Every row comes from one small tree of marks. The marks that hang from a mark follow it in brackets, in alphabetical order. Every link used is in the known rows. Which tree was each row made from?
In the rows, 128 means zero.
Known rows
E(R T): [169 121 146 105 140 146 124 116  91  98 107  96 103 148 107 136 120 159
 169  74 111 129]
C(D(R)): [141 115 111 113 167  97 163 157 161  71  72 171 167  93  66 171 126 215
 143 136 141 170]
C(D(R) P): [165 119  78 146 181  95 152 150 194 100  74 152 161 111  55 173 153 230
 183 137 146 164]
G(R(D(C))): [138  86 105  85 149 170 195 128 115 111 163 147  91  52  79 147 102 137
 133 116 126 103]
H(S T(D(C(P) R) E)): [112 167 109 128 128  93 143 148 174 169 130 129 138 141 142 102 150 123
 122 132 153 121]
H(S T(D(C(P)) E(R))): [125 161 107 139 122 124 108 132 165 200 127 106 129 165 159  83 137 116
 135  96 135 106]
H(S T(E(R(D(C))))): [116 135 133 113 116 168 141 108 108 162 154 145 149 118 146  87 121 104
 106 104 129 117]
E(R(D(C))): [129  99 104 119 150 156 168 120 137 128 142 129 103  76  93 132  93 158
 142 127 126  95]
H(S): [156 161 192 122 116 108 173 146 124 105  39 169 137  97  69 145 166 147
 158 152 132 176]
E(R(D(C(P))) T(H)): [180  96  71 156 164 172 107  86 116 157 203  94  95 149 129 106 136 151
 160 111 113  82]
T(D(R) E H(S)): [ 66 142 160 121  91 102  88 136 111  83 117 151 170 133 183 133 125  74
  83 168 135 162]
H(S T(D(C(P)) E)): [122 168 122 148 120  98 133 148 173 197 112 115 121 160 135  98 151 113
 126 121 142 112]
D(C(P) R): [161 119  85 136 172 102 184 163 199 136  96 131 101  89  48 132 157 199
 189 137 161 129]
P(C): [160 110 133 144 152  91 139 144 165 124  69 123 120 132  53 186 149 208
 167 110 128 163]
H(S T): [174 171 207 126 122 124 176 154 108 125  57 158 152 131  74 146 175 144
 140 132 143 192]
R(D(C(P))): [150 108  76 159 158 126 185 130 175 159 134 123  89  88  58 141 132 177
 173 151 141  99]
E(R(D(C(P))) T(H(S))): [191 134 112 151 141 161 121  75  98 157 184 140 117 138 142  82 169 135
 157 133 112 106]
G(R(D)): [139  92 123  92 138 177 172 117  84  78 144 144 115  67  89 188  99 124
 142 119 123 137]
G(R(D(C(P)))): [161  93  71 117 163 170 184 123 148 141 160 135  83  71  66 146 128 152
 176 116 136  98]
R(D(C)): [126 106 114 125 146 124 195 135 144 128 130 138  96  71  67 145 110 157
 134 150 136 104]

Write each row's tree
[ 93 114 146 138  93 177  80  88  74 109 144 155 175 124 174 121 123  80
 109 142 109 150] => T(E(R(D)) H(S))
[116 114  88 165 120 168  94  90 134 175 162 144 142 127 149  79 151 103
 141 135 122 111] => T(E(R(D(C(P)))) H(S))
[166 106 148 127 143 162  81 117  81 101 129  97 124 171 135 137 130 139
 146  85 104 144] => E(R T(H))
[ 63 110 105 116 114  92 126 156 176 141 113  94  89 125 128 120  89 111
 105 114 127  84] => T(D(C) E)
[ 74  74 109 144 117 185  66 102  90 107 162 113 155 136 160 143  89  91
 116 124 114 131] => T(E(R(D)) H)
[125 152 187 141  99 101 125 143 105 106  84 156 146 131 135 151 142 102
 102 180 128 165] => T(D H(S))
[ 99 113 138 130 130 107 121 158 127  70 121 129 143 125 134 182 103 123
 103 169 143 156] => T(D(R) H)
[180 156 124 142 130 120  97 105 121 169 153 113 106 167 164  81 158 129
 140 123 111  97] => E(R T(D(C(P)) H(S)))
[116 138 154 122 104 175 123  97  77 132 139 145 174 133 155 128 120  94
 114 112 125 149] => H(S T(E(R(D))))
[139 140  99 151 133 165 134 100 139 196 158 133 143 134 134  86 146 122
 145 108 133 109] => H(S T(E(R(D(C(P))))))
[152 163 192 126 100  99 107 114  73  98 123 130 126 164 154 131 145  97
 101 148 113 147] => E(T(D H(S)))
[ 56 113  95  98 122  84 134 156 176 113 131 113 106 100 141 123  81 118
 103 127 142  93] => T(D(C R) E)
[109 107 128 138 133 104 133 166 158 134 121 116 102 130 115 138 106 131
  98 149 132 112] => T(D(C) H)
[ 92 159 145  93 113  91 152 155 146 138 130 145 148 124 157 105 123 104
  83 126 151 130] => H(S T(D(C R) E))
[128 136 137  94 131  86 148 130 108  66 137 103 102 130 136 169  97 140
 122 129 124 122] => E(T(D(R)))
[167 135 168 127 115 172 108  68  38  98 170 149 149 136 162 124 141 111
 124 137 105 145] => E(R(D) T(H(S)))
[138 180 182 105 118  96 180 156 109  94  99 159 165 121 128 166 135 126
 104 160 151 176] => H(S T(D(R)))
[ 81 124 120 116 127 104 127 167 163 162 131  88 107 158 135 124  92 110
  92  96 134  98] => H(T(D(C) E))
[162 116  85 150 152 131  84 117 142 162 171  70  83 180 153 105 124 142
 148 102 114  78] => E(R T(D(C(P)) H))
[ 89  94  64 164 129 136  54 133 181 181 148  74 112 168 164 101 103 111
 138 108 119  85] => T(D(C(P)) E(R) H)
[ 84 129 136 124  97 129  77 127 134 150 129 131 137 140 185  79 114  79
  86 127 114 112] => T(D(C) E(R) H(S))
[ 88 169 168 104  99 100 133 143 112 105 112 141 171 137 165 144 124  91
  94 137 144 161] => H(S T(D(R) E))
[138 115 142 125 126 140  72 114  80 101 152  81 115 177 175 147  98 118
 116 105 102 116] => E(R T(D H))
[105 134  99 157 110 129  67 120 162 180 130 118 129 155 175  76 142  97
 129 131 121 104] => T(D(C(P)) E(R) H(S))
[146 161 182 109 108  98 121 115  74  66 143 147 146 143 172 138 142 107
  95 162 126 157] => E(T(D(R) H(S)))
[106 132 177 137  94 128  87 139 111 111  79 153 162 139 127 117 165  89
 120 136 122 179] => T(E H(S))
